Every row comes from one small tree of marks. Brackets hold a mark, then the marks that hang from it, in the order of their numbers. Every link used is in the known rows. Which tree was each row made from?
Known rows
{j_636 {j_84 j_120 j_539 j_967}}: [ -7 -18   7  16  22   8  -3  -3  14 -24  -1  -2 -11   1  30   9   4  -7
 -18  -1   6  21  28 -27  32 -10   3  17 -35]
{j_636 j_84 {j_923 {j_120 j_967} j_539}}: [  7  -7  14 -10  10  -9   9   6  19 -24  -2  -8  -2  -4  22  -9   2 -28
 -37  13 -19   6  36 -34  16 -15 -22  -1 -21]
{j_120 {j_636 j_84} j_967}: [  1   2   8   4  15  -6  -6   7  14 -13  -9 -28  -2   1  16   0  -2 -22
  -2  11 -20   9  26 -13  26 -25 -17  11 -11]
{j_84 j_398 {j_539 j_120 j_636} j_923 j_967}: [-13   8   2  13  37  11 -20  26  10 -25 -11 -11   6  23   9  15   3  10
  -7   8  27  17  19 -15  21   9   7  28  -4]
{j_967 {j_120 {j_923 j_539}}}: [ -1   1  23  -1   9 -15  -4  20  21 -34   4   4  -7   4   4  -4   6 -16
 -33   3  -9  10  40 -24  23  -9   0  12   3]
{j_539 j_636 j_923}: [  7  15  16  13  10 -11 -18  28  15 -26 -10 -15  -1  -9  -2   0   3  -5
 -10  10   2  11  32   3  22 -22  -3  25   0]
{j_539 {j_636 {j_84 j_120 j_398}} {j_923 j_967}}: [-14  11   7   2  23   6 -11  11  10 -32  -7 -28  -5  -4  17  13   4   9
   2   8   5  16   9  -9  17  -6 -12  23  -9]
{j_398 {j_84 j_967} {j_923 {j_120 j_636} j_539}}: [  0 -11  12  -8  23  -8   0   7  12 -24   6 -15  -5   3   3  -2  11   2
 -46  18  -5  14  26 -48  10  -3  -2  -7  -1]
{j_398 {j_923 j_120 j_539} j_967}: [  7  -4  33  -2   7 -14   5  16  16 -33   3   1   3  -7  -7   3   9 -17
 -53  18   9   7  46 -48  12 -10  -1  10  -2]
{j_539 j_120 {j_636 j_84}}: [ -8  13   3  12  13   3 -14  14  11 -19  -9 -11  -1   2  16   4  -1  -5
  -5   8   2  11  14   2  17 -18  -9   6 -27]
{j_84 j_398 {j_539 j_923}}: [  0  -9  12  10  19  -6  -9  18  12 -25  -7 -15  -2 -10   9   6   3   8
 -15  12  21  19  18 -26  29 -10  -7  26   1]
{j_120 j_636 j_967}: [  1   5  16   2  16 -10  -9  20  16 -17 -12 -21   1   5   3   1   1 -24
  -8  13 -17  13  29 -12  30 -27  -1  18   1]
{j_539 {j_120 {j_636 {j_84 j_398} j_923} j_967}}: [-11  11  -4  -4  23   4  -4   3   9 -14  -9 -38  -2   8  34  -5  -4 -16
   6  19 -25  14  -7 -18  23 -12 -28  11 -19]
{j_923 {j_539 j_120} j_967}: [  0  -1  21  -1  11  -1  -2  23  18 -34  -2   9   7  -2   5   9   2   0
 -39  12  -9  16  18  -6  17  -5   8   2 -19]
{j_84 j_539 j_967}: [  0 -11  14   9  20  -1  -7  11  17 -23  -5   5  -7   5  10  11   1 -10
 -28   2   3  19  40 -21  36 -10  12  23 -11]
{j_539 {j_120 j_967} j_923}: [ 13  13  20  14  10 -10  -8  26  19 -26  -3 -21  10  -4   3  -2   5  -5
 -10  22   1   8  24   8  21 -28  -9   9  -8]
{j_84 {j_120 j_636 j_967} j_398 j_539 j_923}: [ -9  -7  10  18  37   4 -12  20   8 -21 -11 -35   4  15  17   7   6  -5
   0  12  14  21  15 -40  23  -7  -2  29   3]
{j_539 {j_923 j_120 j_967}}: [  7  -6  32  -5   8 -10  -1  18  19 -35  -2   3  -5 -10 -11   4   9  -4
 -33  14   8  16  41   5  21 -21   0   5  -1]
{j_539 {j_923 {j_120 j_636} j_967}}: [  3  -7  27  -7  11  -8  -1  19  16 -31  -5  -6  -6 -11  -7  -1   8  -8
 -19  13   0  19  28   7  21 -22   0   7  -7]
{j_398 j_84}: [ -2  -2  12   8  13  -8 -10   6  12 -16  -3 -16  -7   0   5   4  -1   6
 -33  14   0  15  30 -24  23 -20  -3   5   4]
{j_84 {j_539 j_923} j_636 {j_967 j_120}}: [  7  10  14   3  18  -5 -12  18  19 -17   2  -3  -1   8   4  18   3 -19
  -6   8  16  14  61 -11  34  -3   9  36  -7]
{j_84 {j_398 j_120} j_539}: [-19  -7   9   2  25   3  -8  13  13 -25 -10  -7  -5   5  16  14   0  -7
 -27   0  26  25  33 -42  27  -3   7  27  -1]
{j_636 {j_84 j_398} {j_923 j_120 j_539 j_967}}: [ -9 -12  13 -26  17   1  11   1  14 -31  -3  -1  -8  -6  22   4   0  -9
 -42  10 -12  16  21 -35  16   6 -17   3 -14]
{j_967 {j_120 j_923}}: [ -4   7  24   2   9 -13 -10  12  19 -29   1  -2 -14   9  -1  -2   5 -16
 -21   3  -6  13  44 -11  31 -19  -1  15  11]
{j_967 {j_120 j_636 j_923}}: [ -8   7  20   1  13 -11 -11  13  16 -25  -2 -10 -16   9   3  -8   5 -20
  -8   2 -14  16  30 -10  31 -19  -1  17   6]
{j_398 {j_84 j_539 {j_923 j_120}}}: [  1 -19  15  17  19  -4  -6   6  10 -20  -1 -12  -4   7  -1   2   5  13
 -40  11  31  17  37 -36  14 -12  -5  -4   1]
{j_120 {j_923 {j_539 {j_636 j_84}}} j_967}: [ -3  11   5   6  15 -10  -8  22  17 -34  -5 -23   1   6  14   5   2 -14
 -14   0 -22   1  15 -20  18 -16 -18   8  -3]
{j_120 {j_636 {j_84 j_398}} {j_923 j_539} j_967}: [-12  -4   2  -6  23  -7  -1  15  12 -30  -5 -34  -1   4  24   3   3 -10
  -6   7 -18   8  -2 -33  22  -8 -23   9   0]
{j_120 {j_636 j_84 {j_923 j_539}} j_967}: [  6   1   3  -1  12  -6   2   7  15 -19  -7 -28  -1  -4  31 -11  -4 -27
 -17  12 -44   7  17 -31  21 -12 -25  12 -23]

Write each row's tree
[  5  -1  18  -8   8  -4   1  12  18 -31  -5   2  -5  -5  11   2  -5 -13
 -46   8 -36  16  30 -21  23  -3  -1  16  -5]	{j_636 {j_923 j_539 j_967}}
[  0   5  13  -9   9  -8  -3  12  18 -17  -4  -4  -8   0  18 -15   0 -31
 -23  11 -32  13  36 -33  22  -3  -3  22 -17]	{j_967 {j_120 {j_636 {j_923 j_539}}}}
[ -6   8  12  -1  13   5  -6   7  13 -24  -8 -10  -7   4  14  -2  -4 -11
 -15  14 -37  23   2   4  25 -12  -2   9 -19]	{j_539 {j_120 {j_636 {j_923 j_967}}}}
[-13  -9  11   8  27   6  -5  14   9 -32  -6 -22  -5  -4  16  10   7   9
  -1   8   7  29  -3 -24  26  -5   3  25 -12]	{j_84 {j_120 j_636} j_398 {j_539 {j_923 j_967}}}
[-10   0  14  12  14  -5 -11  18  11 -32  -4 -13  -7   3   8  -3   4  -5
  -6   7 -10  19  -5   7  25 -24  -1   5 -10]	{j_539 {j_120 j_636 j_923}}
[  2  -7   2   0   8  -3   0   2  11 -19  -7 -15  -8 -13  33 -13  -5 -20
 -23  10 -35  13  14 -30  19  -8 -20  12 -31]	{j_120 {j_636 j_84 {j_923 j_539}}}
[  0  10  11  -7  13   2  -3  19  14 -28  -3  -2   5   3  11  18  -7 -16
 -30  14 -22  18  16  -8  19   0   4  14 -17]	{j_84 {j_636 {j_923 {j_539 j_120} j_967}}}
[-13  17   7  -4  26  -4 -16  26  11 -31  -9 -19   1   4   6  10   2  -6
 -36   6   8  16  32 -50   7   8   1  27  18]	{j_84 {j_398 j_120 {j_923 {j_539 j_636}}}}
[  6  -5  27  -8  18  -7  -4  30  15 -32  -4   2   7   4 -12  24   2 -13
 -44  11  17  14  56 -11   9   1   8  13   5]	{j_84 j_636 {j_923 j_120 j_539 j_967}}
[  6  -3  25   2  21 -11  -7  24  15 -22 -10 -20   4   9  -7  -4   7 -22
 -18  17   7  11  45 -11  17 -23  -5  11   8]	{j_84 {j_923 {j_120 j_636 j_967}}}
[ -1 -19  16   8  27   1  -6  15  13 -25  -6   0  -5   8   2   0   7 -10
 -24   6  18  20  44 -18  24  -6   8  16 -11]	{j_84 j_539 {j_923 {j_120 j_636}} j_967}
[ -8  -3  19   1  14  -5  -8  12  13 -36  -6 -13 -13   4  -2   6   1  -6
 -16   0 -28  21   9   4  32 -18   1  12  10]	{j_120 j_636 {j_923 j_967}}
[-15  -8  -5  -5  23  11  -2 -10   6 -18 -10 -22 -14   1  30   7  -9  -3
  -6   4 -27  25  -5 -32  30   2 -19  18 -15]	{j_120 {j_636 {j_84 j_398 j_539} {j_923 j_967}}}
[  7  20  30   2   7 -11  -7   4  17 -18   3 -12  -4   6  -7   3   4 -21
 -28  18  -3   6  62 -39  24 -12  -2  28  14]	{j_398 j_923 {j_967 j_120}}
[ -6   1   2  -7  28   0 -10  -3   7 -15  -5 -28 -11   2  17   7   0  -1
 -12  14 -12  17  19 -29  26   0 -18  20   8]	{j_120 {j_636 {j_84 {j_398 j_923} j_967}}}
[  3  -9  15  -1  13  -8  -5  -1   9 -17  -3 -17 -13  -7   4  -6   4 -11
 -22  14  -3  17  25 -24  15 -21 -20  -4  -5]	{j_398 {j_923 {j_120 {j_636 j_84}}}}
[  6  -2  18  15  24  -6  -8  29  14 -29  -7 -26  10   5  13  -3   7 -17
 -18  14  -6  11  31 -30  12 -11   0  20  -9]	{j_84 {j_120 j_636 j_967} {j_923 j_539}}
[-12  -1   1   9  21  10  -7  -5   7 -19   0 -23 -10  12  19  24  -8  -1
 -21   6 -13  28  10 -40  27  -5   4  15  -9]	{j_398 {j_84 j_120 j_539 {j_636 {j_923 j_967}}}}
[ -5  20   7   9  13   0 -15  18  12 -23 -11  -8  -5   6  14  -4  -3 -14
 -13  11 -16  16  13  -2  21 -17  -2  16 -17]	{j_539 j_120 {j_636 j_923}}
[  3   2  16  -3   9   1   1  14  18 -33  -2   3   1  -1  15   1  -2  -6
 -40  12 -30  17  14 -11  18  -2   1   4 -22]	{j_636 {j_923 {j_539 j_120} j_967}}
[-13   0   9   5  14   5  -5   2  10 -34  -1 -16 -10   4  14   4   0   3
  -5   3 -25  18 -12  14  23 -17 -14  -4 -17]	{j_539 {j_120 {j_636 j_84} {j_923 j_967}}}
[-10  -5  25   8  16  -2  -7  10  15 -44   0  -5 -15   5   4  10   6  -3
 -26  -1 -15  23  16  -4  29 -20   7  12   4]	{j_84 {j_120 {j_923 j_967}}}
[ -5  -1  16  -2  15   2  -2  24  15 -30  -5   0   6  -1   8   5   2  -4
 -25  13 -17  18   6  -6  16  -6   9   3 -25]	{j_923 {j_539 {j_120 j_636}} j_967}
[-10  27   3 -13  28   0 -17   2  13 -13  -3 -21 -10  18   9  10   3  -6
  -9  10  -3   9  46 -34  22   8 -14  28  16]	{j_539 {j_636 {j_84 {j_398 j_923} {j_967 j_120}}}}
[  8   6  23   8   7  -3  -7  19  17 -33  -2  -7   3  -7  -1   4   3   7
 -20  16  -3  16  20  17  21 -17  -2   6 -10]	{j_539 j_120 {j_923 j_967}}
[  4   4  16   2  14  -2  -6  18  12 -29  -2 -11   4  -2   1   4   2   4
 -30  17 -24  19   4 -19  10  -3   0  -1  -7]	{j_398 {j_923 {j_539 {j_120 j_636}} j_967}}
[  6  -4  31  -7  13  -9  -4   8  15 -29  -2   0  -9   1 -17   9   5  -3
 -47  13  -4  20  40 -18  19 -16  -1   1  19]	{j_398 {j_923 j_120 j_967}}
[ -2 -18   8   7  22  -3  -1   6  13 -22   3 -16  -8  -1   8  -4  11   8
 -19  12  15  18  19 -23  23 -13  -1   2 -20]	{j_398 {j_84 {j_539 {j_923 {j_120 j_636}}} j_967}}
[  1   3  10 -13  17 -11   2  15  15 -18   1 -22   4  10   9  10  -1 -24
 -37  18  -8   8  33 -44  14 -12  -9   2  -2]	{j_398 {j_84 {j_636 {j_923 {j_120 j_967} j_539}}}}
